What can hang from each mark:
rofamak: dama susof
natis: susof tapig
mobo: susof
susof: kazeg mobo natis
dama: pabi rofamak
pabi: dama
tapig: natis
kazeg: dama susof

Known rows, with every way that one mark hangs from another:
natis[susof[kazeg[dama] mobo]]: [  0.9  -6.5 -14.8  19.4   4.3 -18.2 -26.9   9.4 -23.1 -19.1  -4.2 -32.4
 -14.6  15.0 -17.2 -17.1  17.0  16.2   0.1  -7.0 -10.6  -5.0 -22.7   6.7
  -1.0]
susof[kazeg[dama[pabi]] mobo natis]: [ -3.6  -6.8 -11.0  23.3  10.1 -28.6 -35.7  -8.0 -23.4 -16.7  14.4 -29.7
  -8.5  35.4  -0.8  -9.1  29.4   1.1  25.3  -4.1 -22.7 -49.2 -29.0  12.7
  14.7]
mobo[susof[natis[tapig]]]: [-10.5   1.8  -2.7  34.4  27.8  -8.2  -1.1  -3.3 -12.6 -30.6  -6.6  -2.9
 -15.1  21.7  15.0 -21.1  15.6   5.3 -11.6  13.4  26.5 -34.2 -28.6   1.8
   1.7]
natis[tapig]: [ -2.4  10.1   0.4  33.5  11.4 -14.9 -12.2  -0.1 -13.4 -13.1  -4.9  -4.0
 -12.5  28.5   8.6  -4.5   9.7  13.9  -5.5  -3.2  22.3 -19.4 -27.9 -22.4
  -4.9]
rofamak[susof[mobo natis]]: [ -0.5  -8.4  -9.1  22.0  20.9 -29.5  -5.7 -19.3  -5.9 -16.8   3.0 -12.6
 -16.7   8.3   7.1  -8.6   7.0   2.3   2.4   8.9 -11.2 -15.9 -13.6   5.0
   2.7]
dama[pabi rofamak]: [ 31.4  14.8   3.7  35.9   1.4 -18.3 -26.9   0.2 -19.2  -6.4 -10.1 -23.8
 -14.6  43.9   2.3  -0.2  14.5 -20.3  -0.1 -19.7  -5.7 -37.5 -27.2 -15.3
  12.2]
kazeg[susof[natis]]: [-20.7   3.0  -5.3  33.3   8.6 -15.1 -12.5  -4.1 -12.6 -23.6 -10.9 -25.5
  -7.6  25.6   3.9 -36.5  13.1  23.7  -0.7   5.8  -0.4 -10.6 -33.0   7.3
   1.9]
mobo[susof[kazeg]]: [ -2.9   4.2 -14.2  23.4  13.3  -4.3 -12.7  16.7 -18.6 -26.5  -3.9 -14.1
  -8.1  19.2  -6.6 -21.5  16.3 -12.6  -9.8   5.3   0.4 -19.6 -15.0  10.7
   5.5]
tapig[natis[susof[kazeg[dama]]]]: [ -6.4  12.1   4.5  30.8  21.3   1.1 -18.4  14.2 -24.2 -31.1  -4.1 -39.7
 -13.2  33.1  -2.3 -20.1  22.9  27.5  -6.9  -7.4   2.8 -20.8 -28.1   3.1
   5.8]
rofamak[dama[pabi] susof[kazeg mobo]]: [  4.1  -7.7 -24.1  24.3  23.4 -37.3  -9.9  -9.4 -20.9  -7.8  16.3  -5.1
  -0.1  21.3  -3.0   7.4   3.0 -14.5   1.7   1.7 -12.9 -38.0 -11.3   7.2
   4.9]
natis[susof[kazeg[dama[rofamak]]]]: [ 11.4   9.0   0.1  28.1  -2.2 -12.6 -26.4  14.1 -21.8 -21.0 -12.4 -37.8
  -9.1  23.0  -9.6 -13.9  23.4   7.6  -5.8 -23.0  -7.6 -17.5 -31.7   6.3
   7.6]
tapig[natis[susof[kazeg mobo]]]: [ 11.1  -9.2  -8.8  31.0  26.7 -16.8 -15.1  12.1 -22.5 -14.4  -5.5 -33.0
 -10.9  32.7  -2.7 -21.9  14.4  21.0  -5.1   2.9   6.0  -3.0  -8.4   2.7
   0.1]
pabi[dama[rofamak]]: [ 21.8  11.4  -0.6  45.6  -4.7 -32.9 -21.0   6.0  -6.6 -10.5  -2.1 -15.9
 -13.3  30.8   0.3  -6.2  -0.5 -19.9  -9.9 -13.1   3.6  -7.1 -26.7 -10.3
   2.8]
rofamak[dama susof]: [ -6.7   7.2 -10.2  22.4  22.0 -21.6   0.9 -12.6 -12.1 -13.8   0.6  -1.5
  -8.2  10.7   4.2   4.8  -5.4  -0.5 -19.8   2.1   2.3 -16.5 -17.8  -4.7
   0.1]
dama[rofamak]: [ 22.3  13.7   5.3  32.8  -0.6 -18.7 -22.5   3.5 -13.9  -4.3 -16.8 -22.1
 -11.5  32.9   5.7  -2.3  11.2  -7.7  -7.1 -15.6  -2.9 -14.7 -21.4 -18.7
   8.9]
natis[susof tapig]: [  4.2   3.7  -2.3  34.0  13.8 -11.0  -3.5   3.0 -14.4 -18.4  -7.7 -13.5
 -16.7  23.3   0.7 -18.0   8.4  25.4 -16.9  -1.5  29.0  -8.8 -27.0 -13.9
  -9.9]
natis[susof[kazeg[dama[pabi]] mobo]]: [  8.7  -4.5 -14.7  22.2   5.3 -16.8 -32.5   5.4 -26.7 -18.1   5.4 -34.3
 -15.1  28.7 -18.0 -15.8  20.4   7.4   7.6 -10.8 -12.3 -26.2 -24.9   7.7
   1.0]
rofamak[susof[kazeg mobo natis]]: [ -3.4 -14.8 -15.8  20.4  22.0 -34.4  -5.4 -11.0 -11.6 -22.0  13.5 -15.1
  -4.1   8.7   2.0  -9.4  12.9  -0.6  11.6  10.4 -16.3 -15.3 -12.6  17.3
   4.4]
kazeg[dama susof]: [-23.7  15.7  -0.1  31.5  -2.1  -2.7 -30.0   7.1 -16.3 -29.2 -14.4 -26.8
 -13.6  24.9  -9.8 -24.5  14.0  24.1  -6.3  -8.2  -5.1 -13.3 -31.8  -8.6
   0.0]
mobo[susof[kazeg[dama] natis]]: [-21.4   4.2  -8.4  24.6  15.9  -4.4 -18.5   6.5 -19.2 -37.6   4.9 -25.6
  -8.3  13.9   1.4 -23.8  29.1  -2.3  -1.3   5.6 -10.3 -38.2 -30.7  23.9
  13.1]
susof[kazeg[dama[rofamak]] natis]: [  0.6   8.9   6.0  30.1   3.5 -21.6 -27.0   0.0 -19.1 -18.9  -4.2 -33.3
  -0.5  29.5   7.4  -8.4  28.3   1.9  10.0 -14.9 -20.7 -34.6 -36.7   9.1
  18.1]
mobo[susof[kazeg[dama[rofamak]] natis]]: [  0.5   5.9   1.7  30.3  11.7  -9.2 -22.0   9.1 -19.5 -32.0  -9.7 -24.9
  -2.7  21.4   5.8 -15.1  29.3 -11.8  -0.8  -7.8 -13.8 -41.8 -31.5  19.1
  19.5]
kazeg[dama]: [ -7.8  17.0   0.8  24.5   1.9  -7.4 -27.6   0.2 -18.0 -20.0  -6.2 -22.3
 -18.2  24.6  -3.4  -6.1  13.9   7.4  -4.6 -11.7  -7.8 -22.9 -29.7 -15.7
   6.5]
susof[kazeg[dama] mobo natis[tapig]]: [-14.4  -9.1  -9.5  29.4  15.8 -30.5 -24.5  -5.2 -19.8 -23.0   2.0 -14.9
  -2.2  22.6  12.4  -4.7  27.4  20.6  19.6  -2.0   0.3 -29.8 -31.9   0.0
   5.2]
kazeg[dama susof[mobo natis[tapig]]]: [-29.7  -4.8  -8.0  39.9  12.3 -21.5 -25.9  -5.8 -13.4 -25.7 -12.6 -14.6
 -11.7  21.8   8.3 -18.8  19.3  39.1   7.4   1.0   8.9 -23.9 -38.0  -5.7
  -1.5]

Rows:
[  2.7  -2.5  -4.6  29.1  23.8 -10.9 -26.3  11.0 -24.2 -22.0  -8.5 -36.0
 -13.0  28.8  -6.2 -15.2  19.5  27.2  -0.5  -5.9  -2.4 -13.8 -17.4   3.0
   4.7]	tapig[natis[susof[kazeg[dama] mobo]]]
[ 12.9 -13.5 -18.5  18.9   8.6 -23.3 -14.7   9.1 -21.4 -10.3  -3.0 -27.2
 -11.6  18.3 -13.7 -24.3  12.8  11.9   0.1   0.9  -3.2   4.7 -15.7   6.1
  -3.1]	natis[susof[kazeg mobo]]
[ -0.5 -11.9  -8.2  32.6  20.2 -32.2 -12.6 -13.6 -12.1 -10.1  -1.2  -3.7
 -12.3  25.1  16.0  -8.0  15.0  17.6  10.0   6.0  13.0 -19.7 -25.4  -9.1
  -0.3]	susof[mobo natis[tapig]]
[-11.8   4.8 -11.0  33.0  -1.7 -14.4 -39.6   2.7 -21.7 -16.8  -8.4 -25.8
 -18.7  33.8 -12.2 -16.9  15.8  12.9   6.4 -12.2 -13.3 -30.0 -25.5  -7.9
   0.8]	kazeg[dama[pabi] susof[mobo]]
[ 26.5  14.7   6.7  34.4   6.1 -20.9 -15.6  -6.9 -13.7 -11.3   2.4 -15.8
 -13.9  29.6   1.2   6.5   8.9 -21.4  -5.3 -18.2  -9.6 -39.1 -17.6 -10.4
   5.2]	dama[pabi rofamak[susof]]
[  7.9 -15.4 -17.9  28.0  13.4 -27.5 -10.2   9.9 -19.4 -12.1  -0.6 -14.3
  -5.9  21.0  -4.7 -16.8  14.2  19.9   0.8   1.5  17.0  -4.9 -20.1  -2.0
  -9.9]	natis[susof[kazeg mobo] tapig]
[ -4.4  13.3  10.2  42.5   0.4 -13.8 -32.7  -4.6 -21.0 -25.0 -13.1 -39.5
  -9.5  40.0   2.7 -20.7  22.8  11.3   5.2 -18.9 -12.4 -48.8 -44.3   1.6
  12.5]	kazeg[dama[pabi rofamak] susof[natis]]
[ 19.5  18.9  10.7  34.7  -4.4 -12.0 -40.6   0.2 -22.9 -11.7  -8.1 -29.0
 -16.0  43.8  -0.4   4.9  19.4 -11.9   0.8 -29.6 -12.9 -49.0 -32.0 -16.2
  14.6]	kazeg[dama[pabi rofamak]]
[ 31.2  -3.4 -10.4  29.3   8.3 -34.8 -19.5  -1.3 -18.0  -7.5   7.9 -16.5
  -4.9  26.7  -3.1   5.8  14.0 -25.1  11.0 -14.3 -18.3 -33.3 -10.1   2.8
   5.5]	dama[pabi rofamak[susof[kazeg mobo]]]
[ 25.4  -5.2 -14.2  39.3   2.9 -47.3 -13.1   5.1  -2.1 -13.2  11.9  -8.1
  -6.9  10.0  -3.8   4.1  -0.4 -26.8   2.3  -8.4  -9.7  -1.7 -12.6   9.8
  -0.1]	pabi[dama[rofamak[susof[kazeg mobo]]]]
[ 25.8  -5.1   1.0  31.6  17.5 -34.8 -16.0 -19.2 -11.7  -7.9   4.5 -16.3
 -13.3  27.4   9.5   2.4  12.6 -17.5   9.2  -7.1 -15.7 -38.7 -16.3   1.6
   9.9]	dama[pabi rofamak[susof[mobo natis]]]
[  8.4   5.3   2.5  57.8  15.4 -39.4   2.2 -12.3   5.2 -26.1   9.8   1.4
  -9.3  15.2  18.3   0.3  -2.9  -3.7  -9.3  -3.7  19.7 -25.9 -31.1  -0.6
  -2.6]	pabi[dama[rofamak[susof[natis[tapig]]]]]
[-11.0 -17.4 -23.7  21.7  35.0 -43.8   1.6 -16.3 -13.3 -14.0  14.4  -7.2
   4.4   7.9   7.9  -1.7   5.3  -2.1   1.2  12.8 -13.7 -19.9 -16.6  20.6
   7.8]	rofamak[dama susof[kazeg mobo natis]]
[-26.6   4.2  -4.5  30.7  20.9  -4.7 -11.8   5.5 -18.5 -41.9   2.4 -10.1
  -3.6  17.3  11.4 -16.6  28.2  10.4   0.2   5.1  12.7 -46.0 -38.4  16.0
   7.2]	mobo[susof[kazeg[dama] natis[tapig]]]
[ 13.8  -4.5  -2.8  32.2  25.6 -10.0 -16.7   4.8 -17.3 -12.0 -16.6 -26.4
 -24.1  32.4   1.1 -16.4   8.4  23.8 -14.9   0.3  10.3  -1.6  -8.6 -11.9
   0.7]	tapig[natis[susof[mobo]]]
[ -7.1   3.5  -8.9  30.3  31.4 -27.4  -1.0 -26.7 -13.7 -17.2  15.7  -8.5
  -8.0  26.7  10.6  -2.3   0.1  -4.9  -8.6   4.7  -5.0 -45.4 -27.4  10.8
   9.7]	rofamak[dama[pabi] susof[natis]]
[  4.6  -4.6 -16.4  24.5  25.2 -30.8 -11.7 -16.3 -15.1  -6.7   8.9   0.8
 -11.6  23.2  -0.9   8.3  -5.1 -11.6  -9.9  -0.5  -6.6 -32.1 -11.9  -5.1
   5.3]	rofamak[dama[pabi] susof[mobo]]
[  5.4   3.0  -0.9  36.3  25.3  -5.4  -8.7  13.9 -22.0 -20.6  -5.9 -34.8
 -11.6  35.7  -0.2 -24.2  14.9  22.3 -12.4  -0.8   8.3 -10.0 -16.5   3.5
   3.6]	tapig[natis[susof[kazeg]]]
[ -6.5  11.0  -8.9  23.5   8.7   3.5 -27.5  15.0 -24.9 -33.3   4.0 -22.4
 -12.3  31.9  -9.7 -13.3  25.4 -17.1  -3.6  -6.7  -6.5 -54.2 -26.9   9.9
   8.4]	mobo[susof[kazeg[dama[pabi]]]]
[  0.2 -14.6 -15.8  20.6  13.3 -31.7 -18.6  -4.0 -17.9 -10.7   6.8 -23.3
  -3.4  23.1   4.3 -16.5  21.5   4.0  16.9   7.5 -13.8 -12.6 -18.3  12.2
  10.6]	susof[kazeg mobo natis]
[  2.3  -1.1 -11.5  29.3  12.8 -18.0  -2.7  10.0 -19.9 -20.7   2.8 -17.2
  -5.8  25.9  -3.0 -18.6  18.9  23.5  -6.0  -0.4  23.0 -11.4 -28.7  -0.2
  -8.6]	natis[susof[kazeg] tapig]
[ -2.5  -7.4 -13.8  26.0  10.9 -22.0 -23.8   8.5 -21.4 -22.3  -3.6 -20.1
 -10.5  16.2  -6.9 -11.5  20.5  28.6   2.7  -7.0   8.8 -12.3 -25.7  -4.3
  -8.7]	natis[susof[kazeg[dama] mobo] tapig]
[-34.3   8.7   1.2  41.0  12.5 -12.6 -18.3  -3.9 -14.3 -33.8 -11.0 -18.8
  -8.0  22.4  10.9 -23.4  20.3  41.1  -0.2  -0.4  13.1 -28.8 -44.5  -3.5
  -2.4]	kazeg[dama susof[natis[tapig]]]
[ 19.6  -6.4  -9.8  42.6  10.2 -49.6  -7.6 -14.5   4.1 -15.7   6.6  -8.1
 -14.9  11.0   7.2  -3.9  -4.6 -19.7  -2.5  -1.9  -8.2  -9.8 -18.9  10.8
   3.2]	pabi[dama[rofamak[susof[mobo natis]]]]
[ 25.5  -1.1  -9.4  43.8   0.5 -43.2 -16.9  -2.3   1.8 -11.5   4.3  -3.9
 -14.5   9.3   0.6   5.6  -7.5 -23.5  -8.8 -10.5  -4.7  -2.2 -12.3  -6.2
  -0.5]	pabi[dama[rofamak[susof[mobo]]]]
[ 17.6   8.1   8.5  32.2  13.8 -23.5 -11.5 -17.9 -12.0 -16.4   7.1 -19.2
 -10.6  28.4  12.3  -1.5  12.0 -16.9   0.9 -10.3 -11.2 -46.6 -25.2   4.8
  10.2]	dama[pabi rofamak[susof[natis]]]
[-13.7  11.5  -6.6  21.0   8.4   0.4 -22.9  17.2 -21.8 -34.4  -4.8 -19.3
 -12.7  16.7  -8.1 -15.9  22.6  -6.8  -8.5  -3.5  -5.4 -28.4 -24.0   7.7
   7.6]	mobo[susof[kazeg[dama]]]
[-10.2  -9.5 -11.1  23.6  10.7 -27.8 -28.8  -5.2 -18.9 -20.5   6.4 -27.8
  -6.6  17.8   1.6 -11.1  28.0   9.7  18.7  -1.0 -21.5 -24.0 -26.1   8.2
  11.3]	susof[kazeg[dama] mobo natis]
[ -3.6  -2.5 -13.1  18.3  -0.5 -21.9 -35.0   7.0 -22.3 -17.7  -1.0 -23.9
  -9.6  20.1  -7.9  -3.5  21.3   5.4  11.4  -9.6 -16.3 -15.3 -20.9  -3.7
   6.4]	susof[kazeg[dama] mobo]
[-22.7  -5.5  -7.0  32.3   8.0 -21.0 -30.6  -6.4 -15.0 -23.2 -13.3 -30.1
 -11.3  18.6  -2.7 -26.6  16.9  26.8   5.8   0.7 -14.2 -11.7 -30.9   2.0
   4.3]	kazeg[dama susof[mobo natis]]
[  1.8  20.9   5.2  41.5  -9.6 -10.1 -40.3   8.4 -22.6 -18.5 -17.4 -34.0
 -11.7  43.2  -6.2 -13.5  20.0   3.2  -3.9 -26.9  -8.4 -39.3 -35.6  -9.4
   6.1]	kazeg[dama[pabi rofamak] susof]
[-18.3   7.2  -5.1  24.4  10.8 -15.3 -23.8  -3.3 -18.8 -27.1   5.4 -30.9
  -5.8  22.5   5.1 -17.2  28.9  11.9  11.7  -3.5 -13.7 -33.7 -34.9  13.0
  13.1]	susof[kazeg[dama] natis]
[ -9.2   5.7  -4.2  30.3   8.8  -9.9 -13.6  11.4 -22.5 -30.0  -0.8 -22.4
  -8.5  18.9  -4.0 -15.1  22.5  29.0  -6.4  -9.3  14.9 -20.1 -34.2  -2.4
  -7.4]	natis[susof[kazeg[dama]] tapig]
[ -3.6 -14.7 -15.2  31.8  19.7 -36.3 -10.3  -4.2 -16.4 -13.1   6.9  -8.5
   1.0  21.8  13.0  -9.9  21.9  15.6  19.7   8.3   9.1 -20.3 -24.7   4.9
   3.1]	susof[kazeg mobo natis[tapig]]
[-11.8 -14.1 -13.6  31.5  37.3 -38.5   4.7 -25.6  -9.6 -13.7   4.7   8.2
  -3.6  11.7  20.5   6.1  -2.0  12.7  -6.2  12.3  14.7 -27.7 -20.2  -3.7
   0.2]	rofamak[dama susof[mobo natis[tapig]]]
[-14.4 -10.4 -12.7  32.9  10.3 -26.8 -19.2  -6.9 -12.0 -15.0 -15.0 -23.1
 -12.1  23.8   1.2 -32.1  12.3  23.6   3.4   9.7  -5.2  -3.0 -22.7   5.5
   1.7]	kazeg[susof[mobo natis]]
[-17.8 -10.8  -9.2  40.8  15.2 -27.9 -12.7  -6.2 -11.5 -19.6 -10.2  -9.3
  -7.8  23.6   8.9 -26.1  12.1  32.1   5.4   8.5  13.1 -12.3 -28.8  -5.2
  -5.1]	kazeg[susof[mobo natis[tapig]]]
[ -7.5   6.7  -6.5  20.6   1.1  -7.7 -20.2   9.8 -22.6 -28.6  -1.2 -36.5
 -12.6  18.1 -13.9 -22.8  21.4  18.4  -4.5  -8.4  -5.5 -12.1 -29.6   7.0
  -0.4]	natis[susof[kazeg[dama]]]
[-10.6  -1.0  -7.2  24.6  20.6 -24.5   2.8 -10.1 -10.1 -25.5  16.4 -18.0
  -3.2   9.2   6.1 -13.8  16.9   2.7   3.9   6.1 -10.3 -20.9 -21.0  18.2
   5.2]	rofamak[susof[kazeg natis]]
[ 12.1   5.5   0.6  47.7  13.3 -37.2  -5.4 -11.1   4.5 -23.1   9.1 -13.0
 -10.7  14.4   9.6  -6.4  -4.7 -15.6  -9.2  -4.7  -5.2 -14.2 -24.1   7.4
   3.7]	pabi[dama[rofamak[susof[natis]]]]
[-13.5  -3.7 -10.4  35.4  25.6 -12.5  -0.8   6.0 -15.9 -30.9   2.5  -2.9
  -2.3  23.2  13.0 -24.0  23.8   3.1  -2.6  13.2  21.4 -33.8 -30.1  14.6
   3.1]	mobo[susof[kazeg natis[tapig]]]
[-17.2  -2.3  -8.9  32.9   7.2 -18.9 -36.3  -8.7 -19.2 -23.4  -3.7 -31.5
 -16.7  33.9  -3.2 -24.9  19.1  18.1  11.6  -4.2 -14.8 -35.7 -34.0   3.4
   5.9]	kazeg[dama[pabi] susof[mobo natis]]
[ -3.0 -10.2 -16.8  27.0  33.5 -36.1  -6.2 -28.7 -12.5 -11.8  14.0  -5.1
 -10.4  21.9   9.0   3.8  -1.1  -8.2  -1.9   8.1 -10.4 -41.0 -18.8   8.1
   7.6]	rofamak[dama[pabi] susof[mobo natis]]
[ 22.5   6.4   2.5  26.4   4.4 -24.0 -34.1  -7.8 -14.8 -13.3  -2.0 -18.1
 -20.9  23.8  -3.6  17.1  11.3 -19.2   4.9 -25.3 -22.7 -42.9 -19.6 -13.7
   9.5]	kazeg[dama[pabi rofamak[susof[mobo]]]]
[ -3.6  14.3  -4.5  23.5   0.7  -9.5 -32.7   6.4 -26.6 -22.8  11.0 -28.8
  -9.7  35.7  -7.5  -5.6  24.5  -2.9  11.9 -15.4 -12.4 -43.5 -32.1   0.3
   9.4]	susof[kazeg[dama[pabi]]]
[ 11.6   6.4  -0.1  36.9  -7.1 -23.0 -44.4   5.0 -22.8 -10.9 -18.6 -30.3
 -11.5  38.4  -8.5  -9.5  16.4   1.1   5.6 -25.1 -16.6 -34.1 -30.0 -12.4
   8.4]	kazeg[dama[pabi rofamak] susof[mobo]]
[ -0.5  13.7   3.0  34.3  20.8   1.0 -27.0  11.2 -25.8 -29.7   5.6 -41.4
 -14.2  46.5  -5.4 -17.1  25.2  17.9  -4.7 -12.8   1.3 -42.9 -29.1   4.8
   9.7]	tapig[natis[susof[kazeg[dama[pabi]]]]]
